What can hang from each mark
vezit: pofo
bopal: gagiz nareb
gagiz: bopal nidiv
pofo: nareb vezit
momam: nareb
nareb: bopal momam pofo vezit

Every row comes from one small tree of marks. The marks that hang from a mark follow it in brackets, in alphabetical order. Every link used is in the known rows. Which tree was each row made from?
(in the rows, 128 means zero)
Known rows
momam[nareb[bopal pofo vezit]]: [163 138 156  75 124  37 198 126 119  92 132 117 114 145 130 118  74 123
 158 119]
gagiz[bopal[nareb] nidiv]: [ 74 183 114 238 137 159 117 150 156 152 132 139 134 106 134  77 122 138
 117 125]
vezit[pofo[nareb[bopal momam]]]: [167 125 157  81 141 126  86 127 106 124 127 119 110  96 128 212 124 141
  95  96]
nareb[bopal pofo vezit]: [161 135 153  86 138  49 184 114 122 107 138 114 120 133 139 200 111 136
 154 107]
bopal[nareb[momam pofo vezit]]: [122 113 142 110 119 118 160 113 121 102 132 142 139 141 132 154 159 124
 144 139]
gagiz[bopal[nareb[momam pofo vezit]]]: [103 115 132 175 137 115 156 122 135 118 132 148 141 116 136 166 142 128
 131 115]
momam[nareb[bopal[gagiz] pofo vezit]]: [151 129 118  77 118  58 189 133 122 106 124 121 124 141 123  72  95 109
 166 129]
vezit[pofo]: [158 200 177 176 126 149 113 186 118 116 144 129  76 119 124 164  86 158
 103 129]
bopal[gagiz[nidiv] nareb[vezit[pofo]]]: [ 82 164  92 171  93 162 123 180 130 129 134 139 144 120 116  33 153 115
 153 150]
vezit[pofo[nareb]]: [149 170 171 185 134 170  89 154 117 125 138 127  85 102 126 199  91 154
 106 114]
bopal[gagiz[nidiv] nareb[momam pofo]]: [ 98 160  80 118 118 170 120 147 133 132 121 144 159 108 125  37 188 100
 154 153]
bopal[gagiz[nidiv] nareb[vezit]]: [ 73 137  78 171  99 166 131 144 145 145 127 137 154 146 119  29 160 113
 154 157]
nareb[bopal momam pofo[vezit]]: [181 105 148  39 161  89 116  98 117 121 126 113 137 108 141 189 134 124
 128 109]
pofo[nareb[bopal momam vezit]]: [138  45 136  62 135  97 118  68 117 135 122 113 146 145 132 239 131 129
 113  98]
nareb[vezit]: [124 124 156 167 118 122 151 132 131 126 142 124 109 173 129 187  90 146
 125 137]
pofo[nareb]: [131 133 153 185 143 179  96 107 134 146 129 123  99 131 130 196  98 154
 109 121]
pofo[nareb vezit]: [136  97 151 190 156 194  61  91 138 151 128 115 113 123 134 196  91 146
 116 122]
bopal[nareb]: [126 170 145 186 126 170 126 130 140 135 126 134 101 139 128  95 141 155
 106 149]

Write each row's tree
[120 123 132 184 159 151 110 117 141 132 127 142 137  91 138 141 140 132
 119 117]	gagiz[bopal[nareb[momam pofo[vezit]]]]
[154  49 136  76 161 142  60  61 124 154 115 105 142 115 135 212 129 131
 102 101]	pofo[nareb[bopal momam] vezit]
[152 133 126  89 104  73 159 163 115 108 127 119 109 139 113  61  84 117
 135 127]	momam[nareb[bopal[gagiz] vezit[pofo]]]
[126  37  96  62 129 119 109  75 120 150 114 116 153 140 125 190 153 114
 121 107]	pofo[nareb[bopal[gagiz] momam vezit]]
[152 106 100  51 134 120 112 113 124 153 113 117 130 137 123 121 159 121
  98 127]	nareb[bopal[gagiz] momam]
[ 87 176  80 180 113 195 108 152 148 155 121 136 137 126 120   4 165 122
 135 160]	bopal[gagiz[nidiv] nareb]
[ 85 140  74 128 109 190  99 141 138 153 117 139 157 132 119  23 184 107
 125 159]	bopal[gagiz[nidiv] nareb[momam]]
[159 115 157 109 151 140 106 120 121 118 135 126 126 121 136 194 114 125
 132 131]	nareb[momam pofo[vezit]]
[109  91 135 122 110 138 139 110 126 122 128 137 138 165 127 141 155 131
 114 145]	bopal[nareb[momam vezit]]
[162 141 163  90 111  52 168 157 109  95 135 116 101 142 120 108  64 131
 128 119]	momam[nareb[bopal vezit[pofo]]]
[167 172 115  93 146 105 148 131 130 132 123 119 112 106 132 115 140 129
 142 119]	nareb[bopal[gagiz] pofo]
[161 158 166 150 139 123 138 141 129 104 134 124  99 131 129  97  55 128
 148 142]	momam[nareb[pofo[vezit]]]
[122 117 150 121 104 133 130 147 112 105 135 140 126 139 123 145 149 134
 113 137]	bopal[nareb[momam vezit[pofo]]]
[147  88 114  38 112  83 129 143 106 123 127 121 139 129 119 156 148 114
 117 115]	nareb[bopal[gagiz] momam vezit[pofo]]
[133 160  98  95 118 106 137 148 134 138 118 115 124 139 118   4  94 113
 134 139]	momam[nareb[bopal[gagiz[nidiv]]]]
[111 102  95 110 110 143 150 123 125 119 123 146 152 135 122  95 185 107
 154 150]	bopal[gagiz nareb[momam pofo vezit]]
[ 92 127 131 233 131 135 146 126 149 137 132 141 122 133 132 136 122 148
 113 121]	gagiz[bopal[nareb[vezit]]]
[141 123 143 119 143 157 110 110 127 117 125 136 134 113 136 125 157 129
 131 140]	bopal[nareb[momam pofo[vezit]]]
[ 60 111 105 184 123 128 128 134 142 140 133 142 166 130 133 117 136 117
 125 122]	gagiz[bopal[nareb[momam vezit]] nidiv]
[ 73 149 107 191 134 154 107 141 145 150 128 142 151 112 133  95 140 127
 108 125]	gagiz[bopal[nareb[momam]] nidiv]
[151 126 112  82 132  71 174 122 126 122 129 118 132 127 131 145 136 119
 163 118]	nareb[bopal[gagiz] pofo vezit]
